Each row comes from the steps of one path. Every step used is in the known rows, and no mark comes twice. Write the path behind each row, first mark first.
Known rows:
melub -> beme -> tipa: [ 16   0 -11   2  -4   7  33  10  -6   1   4  -8  -9  12   1  -4   4  15
 -18  -3 -24  10   5 -13  -1  22  22   1   9   2 -12   7   0   3  17   7
  -4   8  -5  14 -13  16   3  -7   1   6  11  -4]
zanov -> bimed -> fadi -> topu -> vemak: [ 12   8  23 -11  11   8   0   5  -2  13   9 -12  20  -4  -3  -2   5  16
   4   3 -22  12   2 -11   2 -27  10  23   5 -54  10 -11 -24   7  -9  -4
  -3 -44   2  -6  15 -18   8   0  17   1   8  -9]
tipa -> beme -> melub: [ -7 -17  10   7  -7   1  18   4  -7   4  -8  -9 -13  17  -4   3   2  17
   0  22  -4  -2   2   4  11  11 -11  -9  -1 -39   0  -5  -3   8  24   6
 -17 -37  -9   6  -4  25   0  -8   7  20   4  -3]
melub -> beme: [  0  -4 -10   6   0   0  27  11  -1  -1   4  -8   5   8   9   3   5  -5
 -12   2   0   1   2   4   4  -7   0  -4  10 -25 -10   2   5  -5   7   4
 -13 -40   2   0  -8  12  -4  -3  -4  14   7   0]
vemak -> topu -> fadi: [ 12   9  20 -15   8  -3  -8 -10   2  14  14   1  11  -6   1   6   1   1
  -7 -12 -32  12   2 -18   2   1  22   5   1 -32   0  -3  -6  16  24   1
   4 -55   2  18   2  -2  11  -1 -15   1  28  -2]
tatug -> tipa -> beme -> melub: [  6  -8  11  16  -3   2  19   5  -9   7  -8 -12 -18  15  -8  -5  -2  15
   1  21 -17  -3   5   6   9  11 -10  -9   0 -37  -5  -4  12   6  22  10
 -23 -28 -11  13  -7  36   1  -5   3  18   1  -4]
topu -> vemak: [ 13 -11  25  -5   1   7  16   4   2   9  -7   0   3   4   4   0   2  10
   4   5 -12  16  -3  -7   2 -15  18   4   4 -35   3  -5  -6   9 -19  -4
 -18  -1  -3   9   9 -14   1   3  10  -6 -15  -4]
pavi -> zanov: [  0   8   0  -2   8  -5   1  11  -2 -12  -5 -12   4  -8  -4  -5 -14   3
  -5  13  22  -3 -15  -5  11  10  19  15   6  -2 -14 -11  26 -11   4  -3
 -18 -18   2  -3 -11  23   7   6  -8 -17  -3  -8]
zanov -> bimed -> melub -> beme -> tipa: [  9   0 -16  -2  -3   7  38  11  -9   1   3 -14 -21   3  -1  -1   4  22
 -19  -7 -30   6   3 -11   1  27  24   8   7 -11 -11  10  -5   5  23   6
 -10 -16 -11   9  -9  40   3 -15  -8  16  16 -17]
topu -> fadi -> bimed: [ 14  -1   9   3  -1   6 -28  -2  11   0  10  -4  14 -11  11   2   4  -1
   0   4   4   4  -3  -7   2 -21   2  12   9 -20  -3  -1 -17   6   9  15
  -3   4   8  -8  23   0  12 -12   3  -2  -3  -4]
bimed -> fadi -> topu -> vemak: [ 15  13  24 -12   7  11  -1   5  -3  15   9  -3  22  -2  -7  -6   5  14
   3   1 -18  16  -1 -15   3 -31   9  14   6 -56   5 -10 -23   6 -10  -2
  -8 -42   3  -1  15 -27   7  -1  19   4   4  -4]
tatug -> tipa -> beme: [  9  11   6  23   4  -1  13   3 -15   9   2  -8  12   9   1  -4  -8 -10
   9  18 -15  -4   6  15 -10 -12 -18 -11   3 -19 -11   1  14  -1   6  14
 -20  -9  -8  11  -4  10  -4  14  11   5  10  -6]
fadi -> topu: [  2  30   8  -4   5   2 -12   6  -4   1  14  -5  26  -3  -9  -5   2  -4
  -4   9  16  -3   0 -12   3 -23  -3   8   5 -20   1  -7 -17  -5   5   3
  -3 -38  13   0   8 -18   3   1  24   2  19  -4]
pavi -> zanov -> bimed: [ -7   2  -5   0  14 -13  -1   5   2 -14  -5 -29  -8 -12   9   7  -9  10
   2  14  11 -13  -4   6   5  29  15  31   3   7   2  -7   8  -8  -3  -4
  -1 -18  -6 -25  -7  43   8   4  -9 -11   5 -16]
topu -> fadi -> bimed -> melub -> beme -> tipa -> tatug -> danir: [  2   3 -16   9   9  14  24  -7 -14   0  -3   2 -12  -4  12   2 -10  11
  -7  -1 -33  19   0   4  -3  29   8   0  12 -48 -13  11   0   9  51  21
 -19 -26  -3  23 -17  23   2  -6 -11  18   2 -26]
melub -> bimed: [-11  -2   9  -2   4  -5  -2   6   3  -1  -1 -12   0  -4   3  -7  -2   8
 -11  -3   0  -5   5   0   2  -5  -3   4   1  10  -2   3 -17  -6 -23   0
  11   9  -8 -14   2  42   1  -1   2 -20   2  -6]
vemak -> topu -> fadi -> bimed: [ 17  13   9  -3   7  -1 -22  -2   9   5  15  -8   8 -12   6   8   0   0
  -2   1  -3   6   0 -13  -3 -25   7   7   8 -17  -2  -2 -16  10  10  12
  -6 -29  11   2  24   5  14 -12  -2  -3   9  -6]
pavi -> zanov -> bimed -> melub -> beme -> tipa -> tatug: [ -1  18 -20   0  -4  -2  44   0 -18  -4  -2 -21 -10  -4   1 -13 -17  11
 -10  -2 -22  15   2  -3   4  61  18  19  -3 -31  -9   6  -7   6  38   7
 -37 -24  -3  11 -14  30   0  -4  -6  23  22 -19]
topu -> fadi -> bimed -> melub: [  3   5   3 -10  -3  11 -18   1   0   9   6  -3  -4 -22  -5  -1   6   8
  -5  -8 -10   4 -11  -9   9 -18   3   8   3 -44  -6   5 -12   9  22   9
 -23 -43  -1  -3  21  24   8 -26 -16  25   3 -21]
fadi -> bimed -> melub -> beme -> tipa -> tatug -> danir: [ -3   8 -24  12   8  12  31  -2 -15  -3  -5   0 -17  -2   9   3 -13  11
  -5   2 -24  16  -1   7  -5  30   4  -5  10 -38 -14  11   1   5  41  19
 -20 -23  -1  20 -16  25  -1  -6  -7  13  -1 -27]
pavi -> zanov -> bimed -> melub -> beme -> tipa: [  8   6 -16  -4   0   6  34  14 -10  -3   2 -17 -20  -1  -3  -3   1  22
 -21  -2 -26   5  -3 -13   6  33  28  12   8  -7 -16   6   6   2  25   5
 -15 -20 -11   9 -12  47   6 -14 -13  11  15 -21]
topu -> fadi -> bimed -> zanov: [  3  -5   6  11  -5  10  -2  -3   4  -3  14 -11  33 -23   7   8  -4 -16
   1   3 -20   2 -18  -4   8 -13   1   9  10   1 -16   3 -19   0  -3  15
 -16   8  -1 -15  11   0  17 -12   6  -1  -6 -13]
beme -> tipa -> tatug -> danir: [ -1   4 -18  10   9   9  23 -10 -15  -3  -8   6 -17   1   8   1 -16  10
   0   2 -28  16   4   6  -9  41   6  -6   6 -21  -8   8   5   6  41  15
  -6   3  -3  23 -26  13  -1   3  -4   4  -1 -18]
tipa -> beme -> melub -> bimed -> zanov -> pavi: [-17 -23  10   0   2  -7  34   8 -10  -1 -14  -3  -2 -15  -6   2 -11   4
  -8  -2 -19 -14 -15   9  15  10 -23   2  -7  30  -8  14 -29   1   9   2
 -24  -1 -21 -22 -12  34   9   4  -5  -5   8 -25]

Which path is each row?
[ 12  11  27 -12   8  10   0   8  -1  14   8  -9  22  -3  -5  -9   3  15
  -1   0 -21  14   1 -16   3 -31  11  16   6 -52   4  -9 -27   6 -16  -2
  -3 -38   1  -3  15 -12   7   1  20  -3   4  -8] => melub -> bimed -> fadi -> topu -> vemak
[ -1  15 -18   2  -7   0  44  -4 -16  -1   1 -18  -8   0   3 -10 -13  11
  -8  -8 -25  16   7   0   1  58  11  15  -5 -34  -5   8 -18   8  36   8
 -28 -16  -4  12  -9  18  -2  -6  -3  31  21 -17] => zanov -> bimed -> melub -> beme -> tipa -> tatug
[ -2 -20   9   0   3  -1  15   1  -3   0  -5   3   5 -26  -1   5  -8  -3
  -4  -8 -15  -7 -19   2  13   0 -16   9  -2  33  -8  13 -28   5  14   6
 -23  12 -10 -22   0   4  15   0 -12  -3   3 -23] => topu -> fadi -> bimed -> zanov -> pavi
[ 12   6  29 -14   7  10   2   8   0  14   5 -10  14  -1  -9 -11   5  24
  -3   5 -23  14   0 -18  11 -26  11  16   5 -62   5 -12 -29   7 -11  -2
  -4 -46   0  -2  14  -3   8  -5  20   0   2  -7] => beme -> melub -> bimed -> fadi -> topu -> vemak
[  4  14 -15   5  -8   2  42  -4 -16   0   0 -11  -2   5   3 -13 -14   4
 -10  -5 -18  20   9  -2  -1  50  11   7  -3 -24  -8   7 -12   7  33   9
 -29  -4   0  22 -12   5  -3  -2   5  23  17  -5] => melub -> beme -> tipa -> tatug
[  8  26 -11  -4  -6   3  38  -5 -16   7   8 -14  -3  -3   2  -8 -14   7
 -13 -10 -29  23   5 -10  -1  42  18  10  -1 -45 -10   7 -21  15  42  12
 -38 -44   4  27  -2  13   3  -9  -5  32  28 -16] => vemak -> topu -> fadi -> bimed -> melub -> beme -> tipa -> tatug
[-13   7  -6 -13   8  -3   2   6  -5  -1  -4 -19 -19 -23  -8   3  -3  17
  -5  -1  -7  -9 -11   0  13  18  11  22  -2 -25  -3   1   4  -1  16  -5
 -19 -57 -11 -14   0  52   5 -12 -23  17  11 -30] => pavi -> zanov -> bimed -> melub
[ -2  -7   7  -4   8  -5  20   1  -5   2  -1   0   5 -25  -5  11 -12  -2
  -5 -10 -18  -5 -18   0  10  -3  -9   6  -4  34  -8  12 -29   7  18   4
 -24 -14  -7 -14   1   6  16   1 -11   0  12 -24] => vemak -> topu -> fadi -> bimed -> zanov -> pavi
[-15  -2   6   6  -2   4  16   5   0  -6   7 -17  24 -18   3   0  -9  -8
  -5   0 -20  -4 -12  -1   8  -1  -3   2   4  19 -18   6 -19  -9 -22   5
  -4  16 -13 -16  -4  29  10  -3   6 -14  -2 -13] => melub -> bimed -> zanov
[ 18   3  -9  -2  -5  12  22  10  -6   5   8  -9 -11   1  -2  -5   7  19
 -20  -8 -30  12   0 -18   4  12  25   7  10 -22 -14   9  -8   7  31  12
 -13 -15  -7  13  -1  29   7 -19 -11  16  11 -15] => topu -> fadi -> bimed -> melub -> beme -> tipa
[-14 -18   9  -2   5  -7  26   6  -7  -2 -10  -1   1 -22  -4   0 -12   1
  -8 -10 -16 -11 -16   6  12   7 -17   5  -7  48  -7  15 -29  -2   3   0
 -19  15 -17 -23 -11  24  10   6  -8 -10   5 -23] => melub -> bimed -> zanov -> pavi
[ -5   2  -9  -3   0   3  30  14  -6   5   4  -8  -4   0  -3   2   7   2
 -14  -5  -9   3  -3   2   9  -8   2  -2   7 -45 -12   6   1  -3  17   2
 -28 -72  -3   2  -4  30  -5 -15 -16  29  11 -14] => bimed -> melub -> beme
[  3  29   7   0  11   3 -16   8 -10  11  20 -19  24  -4 -20 -16   2  11
  -7   7 -19  -4   7  -8   5 -28 -17  13   4 -44  -2  -7 -25  -6  12   8
  10 -54   1 -11   3  19   8  -6  13   8  30  -8] => tatug -> tipa -> beme -> melub -> bimed -> fadi -> topu
[-14 -13  17   2  -2  -4  11  10  -1   0  -7 -18  -8   8   0  -5  -1  20
 -11  14  -4  -5   6   3   8   6  -9  -1   0 -18  -2   0 -21   0  -4   4
  -1 -20 -15 -10  -2  59   1  -7   5  -3   4  -9] => tipa -> beme -> melub -> bimed
[ -9  -2 -11  -3   4   0  29  13  -4   1   5 -17  -8  -4   3   6   7   6
 -11  -2 -15  -4  -2   7   8   2   1   8   7 -41  -7   7  -2  -3  14   0
 -23 -73  -7  -9  -3  41  -3 -14 -17  30  16 -20] => zanov -> bimed -> melub -> beme
[ -7   2 -13  -2   7  -2  30  16  -5  -4   2 -21  -5  -7   3   5   2   9
 -13   2  -5  -4  -7   5  12   3   9  12   8 -41 -12   2   5  -7  16   0
 -29 -80  -6  -8  -6  49  -1 -12 -20  24  14 -22] => pavi -> zanov -> bimed -> melub -> beme
[ -9   4 -14  12  12   5  18 -11 -12  -5  -8   5  -9  -1  12   3 -16   1
   6   5 -12  12   1  14  -6  29  -3  -7   6 -31  -5   6   7   2  33  12
  -9 -12   2  15 -21  10  -3   5  -5   5  -4 -17] => tipa -> tatug -> danir
[  9   3  31 -10   6   9   8  11  -5  16   5 -13  20   5  -8  -8   5  20
  -1  11 -22  13   1 -11   6 -28   3  13   5 -71   3 -11 -32   7  -7   0
 -10 -53  -2  -2  14  -6   6  -2  23   5   8  -9] => tipa -> beme -> melub -> bimed -> fadi -> topu -> vemak
[ -5 -14   1   4   3  -2  21   4  -4  -3  -6   1   1 -24  -4   6 -11  -5
  -3  -5  -6  -9 -19   6  10   1 -19   5  -4  42  -8  13 -26   1  10   5
 -27  16  -9 -22   1   3  12   1  -6  -3   0 -22] => fadi -> bimed -> zanov -> pavi
[  1  -2 -17  -4  12  -2 -14  -7  -1   4  12 -20  -3 -10  -7   5   3  17
   6 -15 -42  -5   7   7  -3   9 -10  25  -5 -17  11  -2 -12   2  14  -3
  30 -24 -11 -33  -2  21   9 -10 -19  17  18  -6] => zanov -> bimed -> fadi
[ -3   2  -6  -7   8   1 -18   0  -2   7  11 -15   4 -10 -12 -10   2  17
  -6 -18 -37   0   7  -1   0  -8 -11  14  -4 -19   1   1 -15  -2   1   0
  33 -14 -11 -25  -3  31   8  -9 -17   5  15  -3] => melub -> bimed -> fadi
[ 18  12  -8  -7  -2   9  29  10  -8   8  11 -11 -12   1  -3  -2   3  21
 -22 -11 -35  14   1 -21   1  13  26   3   8 -20 -16   9  -9  10  33   9
 -12 -39  -3  22  -1  31   8 -18  -9  17  20 -17] => vemak -> topu -> fadi -> bimed -> melub -> beme -> tipa
[  3  19 -17   2  -9   4  37  -2 -15   1   3 -14  -7  -1   2 -12 -13   7
 -10  -5 -14  18   5  -4   0  43  10   9  -2 -31 -10   8 -19   9  36  13
 -37 -13   2  18  -3  13  -1 -11   2  31  15 -13] => fadi -> bimed -> melub -> beme -> tipa -> tatug
